Each row was made from one walk, in order. Every step used is in the known rows, and no mark comes twice. Write each row's walk.
Known rows:
l s f: [-2.03 -0.39  4.38  2.46 -1.98 -1.21 -2.56 -1.91  0.88 -0.59 -1.53 -1.33
 -0.18  1.30  1.31  0.97  1.46 -3.69 -2.34  0.66  4.11  0.59  1.41  3.99
 -1.26 -0.76]
y h f s l: [ 0.82  1.76  2.39  1.92 -1.18 -0.12 -1.09 -1.30 -2.76  0.98  2.83 -1.95
 -2.70 -1.85  0.66  0.95  2.17 -2.72  0.05  0.97  4.12 -0.36  0.61  7.30
 -1.14 -3.00]
s l h: [-0.67  0.37 -0.29  6.15 -0.78 -0.46 -3.01 -1.10  0.29  2.77  1.43 -3.48
 -2.76  2.04 -0.55  0.41  0.58 -0.69 -1.19  2.25  4.19  0.45  2.12  5.41
 -2.43 -0.21]
p y: [ 0.13  0.85 -0.02  5.11  0.42  0.53 -1.44 -0.55 -1.47  1.65 -0.51 -0.76
 -1.21  1.96  2.52 -2.12  1.24 -0.24  1.15  2.07 -0.25  0.29  1.31  1.56
  1.83 -0.15]
l s f h y: [ 0.68  0.64  2.16  1.40  0.51 -0.67 -1.24  0.40  0.04 -0.60  2.06 -1.27
  1.10 -1.15  1.23  0.44  3.12 -3.58  1.77  2.63  1.35  0.17  2.64  4.80
  1.36 -1.20]
s f: [-2.01 -0.53  2.40  2.63 -2.51  0.19 -2.24 -2.56  0.42 -0.68 -2.88 -2.51
  0.87  1.16  2.21  0.36  1.99 -1.69 -0.03  1.18  2.13  0.76  0.50  2.59
 -0.74 -0.71]
f h y p l: [ 2.48  1.14 -3.18  3.83  1.09 -0.41 -0.04  0.03 -0.73  0.87  4.72 -1.15
 -2.60 -1.45  1.25 -0.03  0.51  1.73  1.45  4.67 -0.63 -1.11 -0.80  5.54
  0.42 -2.06]
f s l h: [ 0.57  0.38  1.10  4.88 -0.17 -0.35 -2.73 -0.93 -1.16  2.88  3.67 -2.82
 -2.29  1.61 -0.19  0.76  0.42 -1.76 -1.47  1.18  4.37 -0.23  1.98  5.66
 -2.78 -1.44]
l s: [-1.10  1.01  2.85  1.47  0.58 -1.03 -1.75 -0.30  0.36  1.43  1.89  0.53
 -2.32  1.59  0.23  1.08 -0.73 -1.84 -2.47  0.03  2.42 -0.12  0.20  3.50
 -0.97  0.47]
s l h y: [ 0.33  2.07 -1.08  4.97  1.45  0.95 -1.59  0.44  0.79  2.53  2.04 -1.89
 -0.51 -0.34  0.02 -1.83  0.62  0.54  0.68  4.26  3.70  0.77  2.27  5.84
 -0.41 -0.07]
x y p l h f s: [ 0.27  0.37  0.89  2.04  0.12 -0.34 -0.18 -1.20 -1.06  0.01  5.54 -2.15
 -2.52 -0.60  2.20  0.67  1.55 -2.12  0.47  3.38  2.56 -1.13 -0.06  4.48
  1.23 -2.60]
f h y: [ 1.15  1.35 -0.47  1.04  1.83  0.58 -0.47  0.97 -0.78  0.53  3.33 -0.99
  0.59 -1.17  1.18  0.17  2.22 -0.84  3.37  2.55 -1.25 -0.16  1.11  3.40
  1.98 -0.45]
s f h: [-0.30 -1.79  2.10  1.85 -2.31 -1.29 -2.34 -1.71 -1.10 -1.37  0.60 -3.58
  0.35  0.65  1.67  2.98  4.15 -4.45  1.96  0.42 -0.17 -0.17  1.82  3.08
 -0.02 -1.52]
p l: [ 1.24  0.12 -0.92  3.34 -0.39 -0.78 -1.23  0.02 -1.17  1.98  2.62 -1.55
 -1.32  0.72  1.59  0.64 -0.27  2.41 -1.19  2.24  0.57 -0.13 -0.41  3.68
 -2.53 -1.37]
f s l: [ 1.33  2.21  1.14  2.31  0.51  0.74 -2.19 -1.34 -2.89  2.88  1.78 -0.71
 -1.25  0.36  0.05  0.30 -0.41 -1.51 -0.78  0.13  2.17 -0.36 -0.40  5.89
 -3.00 -2.18]
x y h l s: [ 2.92  2.11  0.91  2.71  1.42 -1.03 -1.35  0.16  0.63  1.95  3.41 -0.48
 -5.08 -0.08  0.04  1.57  0.25  1.31 -2.73  2.44  3.27  0.73  1.41  4.61
 -1.08 -1.14]
l h: [-1.49 -0.83  0.43  4.33 -0.53 -0.24 -2.12 -0.79  0.88  1.61  2.36 -2.90
 -2.09  2.47  0.66  0.88  0.77 -0.27 -0.67  1.70  2.63  0.18  1.56  2.41
 -0.69  0.58]
s f h y: [ 0.56  0.47  0.86  1.58  0.21  0.25 -1.08  0.05 -0.22 -0.75  1.26 -1.93
  1.87 -1.39  1.78  0.09  3.62 -2.37  3.23  2.85  0.11  0.33  2.04  4.03
  1.69 -1.15]
y h: [ 1.01  0.23  2.22  2.53 -2.39  0.47 -1.26 -0.93 -1.32  0.17  0.76 -1.76
 -3.82 -0.61  0.60  1.90  2.97  3.43 -0.06  2.22  1.81 -0.30  0.84  2.81
  0.55  0.04]
y p l s f h: [ 0.86 -1.53  2.02  3.24 -1.90 -3.04 -2.11 -1.47 -0.86 -1.16  3.00 -2.71
 -2.27  0.10  1.03  2.94  3.05 -4.82 -0.25  1.53  1.31 -1.05  1.70  5.65
 -0.42 -2.50]
h l: [ 1.07  1.94 -3.04  2.40  2.56  0.25 -0.31 -0.35  0.77  2.55  2.97 -1.57
 -2.37  0.83  2.05  0.43 -1.67 -0.26 -0.15  0.02  0.39  1.37 -1.06  3.77
 -2.34 -2.06]

Which walk is each row?
[ 2.96  1.53  1.19  4.18  1.35 -1.87 -0.96  0.59 -0.13  1.96  4.08 -0.48
 -5.50  0.38  0.99  0.48  0.52 -1.11 -2.58  1.21  3.74  0.68  2.26  5.57
 -0.75 -2.01] : p y h l s
[ 1.93  0.27  1.53  2.26  0.29 -1.45 -1.09  0.99 -0.31 -0.26  3.49 -1.64
  0.89 -1.60  1.35  0.45  2.85 -2.61  0.99  3.33  1.82  0.00  2.87  5.82
  0.39 -1.99] : p l s f h y
[ 1.56  1.71  2.23  3.60 -0.87 -0.25 -1.06 -1.03 -3.37  1.17  2.30 -1.91
 -2.95 -1.49  1.14 -0.48  2.80 -3.18  0.58  1.65  3.90 -0.24  1.66  7.23
 -0.03 -3.16] : p y h f s l
[ 1.28  0.77 -1.25  4.52  1.35  0.16 -0.82  1.51  0.87  2.10  4.31 -1.92
 -0.32 -0.30  1.17 -1.39  0.49  2.32  0.10  4.78  2.64  0.41  2.17  4.61
 -0.34 -0.56] : p l h y
[-0.47  0.30  2.34  2.92 -0.41 -1.68 -1.90 -1.50  1.59  0.26  0.04 -1.73
 -1.21  1.00  1.85  0.88  0.36 -4.15 -2.60  0.18  4.38  1.33  1.26  5.10
 -2.42 -2.31] : h l s f
[-2.53 -0.66 -1.00  4.14 -1.44 -1.76  0.18 -1.01  1.44 -0.55  4.50 -3.84
 -3.77 -0.16  2.24  0.37  1.73 -2.99  0.46  3.22  3.59 -0.16  0.37  5.53
  1.02 -1.72] : y p l h f
[ 2.93  1.40 -1.52  3.05  0.65 -0.08 -0.21 -0.33 -0.30  1.68  3.45 -2.19
 -4.73 -0.79  1.47  1.37  0.69  2.11 -0.39  1.29  1.81  1.05  0.25  4.59
 -1.56 -2.43] : y h l
[-1.51 -0.29  3.10  0.28 -0.24 -0.46 -0.20 -0.78 -0.97  0.09  5.37 -2.17
 -1.17  0.21  2.46  1.16  1.51 -4.95  0.37 -0.24  3.17 -0.58  0.55  3.97
  0.57 -2.22] : l h f s
[ 0.29  1.98 -2.60  2.35  1.63  1.13  0.21 -1.05  0.20 -0.13  2.66 -0.42
 -2.31 -1.37  0.96 -0.39  1.12 -0.39  3.70  3.70 -1.61 -1.02 -1.51  4.32
  3.11 -0.45] : f h y p
[ 0.63  2.59 -1.94  4.52  1.83  1.63 -0.58 -1.22  0.29  1.62  3.34 -0.68
 -3.05 -0.91  0.20 -1.87 -0.34 -0.20  1.34  4.15  2.51 -0.89 -0.73  6.57
  0.95 -1.24] : f s l h y p
[-0.35  2.70 -3.01  5.51  1.52  1.42 -0.65 -1.21  1.55  1.58  1.64 -1.12
 -3.51 -0.73  0.06 -2.00 -0.22  0.63  1.59  4.91  2.34 -0.44 -0.58  6.27
  1.34 -0.29] : s l h y p
[-0.33  2.07  1.45  1.45 -0.10  0.09 -1.14 -1.39 -2.33  1.57  2.42 -1.59
 -1.34 -0.79  0.96  0.24  0.85 -4.28  0.28  0.19  3.25 -0.04 -0.29  6.84
 -1.68 -2.77] : h f s l
[ 2.02  1.31  1.41  2.88 -1.85  1.52 -1.97 -1.24 -1.35  0.21 -0.93 -1.51
 -3.25 -0.74  0.11  1.34  3.75  6.23  0.55  5.44  0.91 -0.06  1.21  1.15
  1.83  1.17] : x y h
[ 2.35  0.81 -2.88  1.94  2.38 -1.12 -0.65 -0.05 -0.39  1.75  5.22 -2.60
 -2.43  0.47  1.85  2.48  0.46 -2.69  1.39 -0.37 -1.18  0.76  0.18  4.21
 -1.70 -2.95] : f h l
[ 1.60  1.79 -3.13  4.18  1.11  0.45  0.07 -0.30 -0.03  1.36  3.16 -0.41
 -2.35 -1.23  1.56 -1.31 -0.77  3.20  0.49  4.96  0.29 -0.75 -1.68  5.31
 -0.09 -1.54] : h y p l
[ 1.93 -0.07 -1.57  2.54  0.73 -1.47 -1.18 -0.86 -0.03  0.38  3.31 -3.71
 -1.46  0.20  2.42  2.26  1.66 -4.23  1.13 -0.14  0.21  1.15  1.10  4.80
 -2.02 -3.64] : s f h l
[-0.08  0.43  2.11  4.03 -0.97 -1.27 -1.58 -1.11  1.21 -0.46  0.38 -1.02
 -0.99 -0.50  1.52 -0.51  0.89 -1.73 -2.03  3.46  4.20  0.04  1.04  6.33
 -0.84 -2.01] : h y p l s f
[ 1.50  2.36  1.91  2.10 -0.77  0.50 -1.50 -1.42 -2.78  1.08  1.53 -1.80
 -2.58 -1.95  0.31  0.71  2.60 -1.06  0.47  2.96  3.64 -0.22  0.80  6.33
 -0.31 -2.28] : x y h f s l
[ 1.08 -1.94  3.10  2.55 -2.04 -3.25 -2.52 -0.69 -1.29 -0.89  2.75 -3.02
 -0.84  0.44  1.19  3.42  3.56 -5.01 -0.67  0.79  1.61 -0.51  2.86  5.07
 -1.27 -2.39] : p l s f h
[-0.42 -0.22  1.32  1.75 -0.32 -1.01  0.20 -0.97 -1.09  0.00  6.57 -2.26
 -2.87 -0.46  2.48  0.98  1.09 -3.95  0.07  1.41  3.12 -1.18 -0.34  5.51
  0.51 -3.24] : y p l h f s
[-0.24 -0.66  2.42  1.12 -0.39 -1.29 -0.19 -0.19 -1.35  0.38  6.52 -2.58
 -1.39 -0.04  2.62  1.20  1.48 -4.04 -0.34  0.60  3.33 -0.73  0.86  4.82
 -0.41 -3.11] : p l h f s
[ 0.63 -0.01  3.18  3.39 -1.50 -1.81 -1.81 -1.35  0.96 -0.32  0.47 -2.18
 -2.70 -0.11  1.46  1.47  1.77 -2.62 -2.72  1.01  5.23  1.13  2.12  5.71
 -2.00 -2.56] : y h l s f
[ 1.38 -0.06  2.97  5.10 -1.32 -1.97 -1.84 -1.24  0.40 -0.13  0.11 -2.11
 -2.89  0.31  2.10  0.18  2.47 -3.07 -2.37  1.61  5.01  1.21  3.33  5.68
 -0.85 -2.79] : p y h l s f
[ 2.02  0.48 -2.09  4.37 -0.24 -0.77 -0.52 -0.67 -0.41 -0.09  2.99 -1.92
 -1.56 -1.73  1.81 -0.15  1.60  0.52  1.32  4.87  0.41 -0.82 -0.09  6.04
  0.09 -2.58] : s f h y p l
[ 2.22  0.29  1.90  5.20 -2.08  0.13 -1.29 -0.44 -2.27  0.42  0.25 -1.62
 -3.96 -0.17  1.53 -0.31  3.91  2.86  0.73  3.22  1.54 -0.18  2.63  2.65
  2.30 -0.33] : p y h
[-3.43  0.23  0.21  3.86 -1.35 -1.22 -1.05 -1.12  1.19  0.34  2.28 -4.12
 -2.56  0.16  1.16  0.33  2.13 -4.73  0.61  1.96  4.89  0.76  1.61  6.16
  0.01 -1.11] : s l h f
[ 1.79  1.57 -3.22  4.60  0.28  0.47 -1.18 -1.46 -0.50  1.33  1.26 -0.98
 -3.24  0.04  1.05 -0.23 -0.25  4.83 -0.09  6.02 -0.57 -0.79 -1.83  3.31
 -0.16 -0.72] : x y p l
[ 2.07  1.16  0.13  3.07  1.32 -2.20 -0.75  0.58 -0.24  1.02  5.75  0.19
 -3.66 -0.60  0.19  0.90 -0.10 -1.32 -1.33  3.07  1.66 -1.20  0.39  6.67
 -0.20 -1.65] : f h y p l s
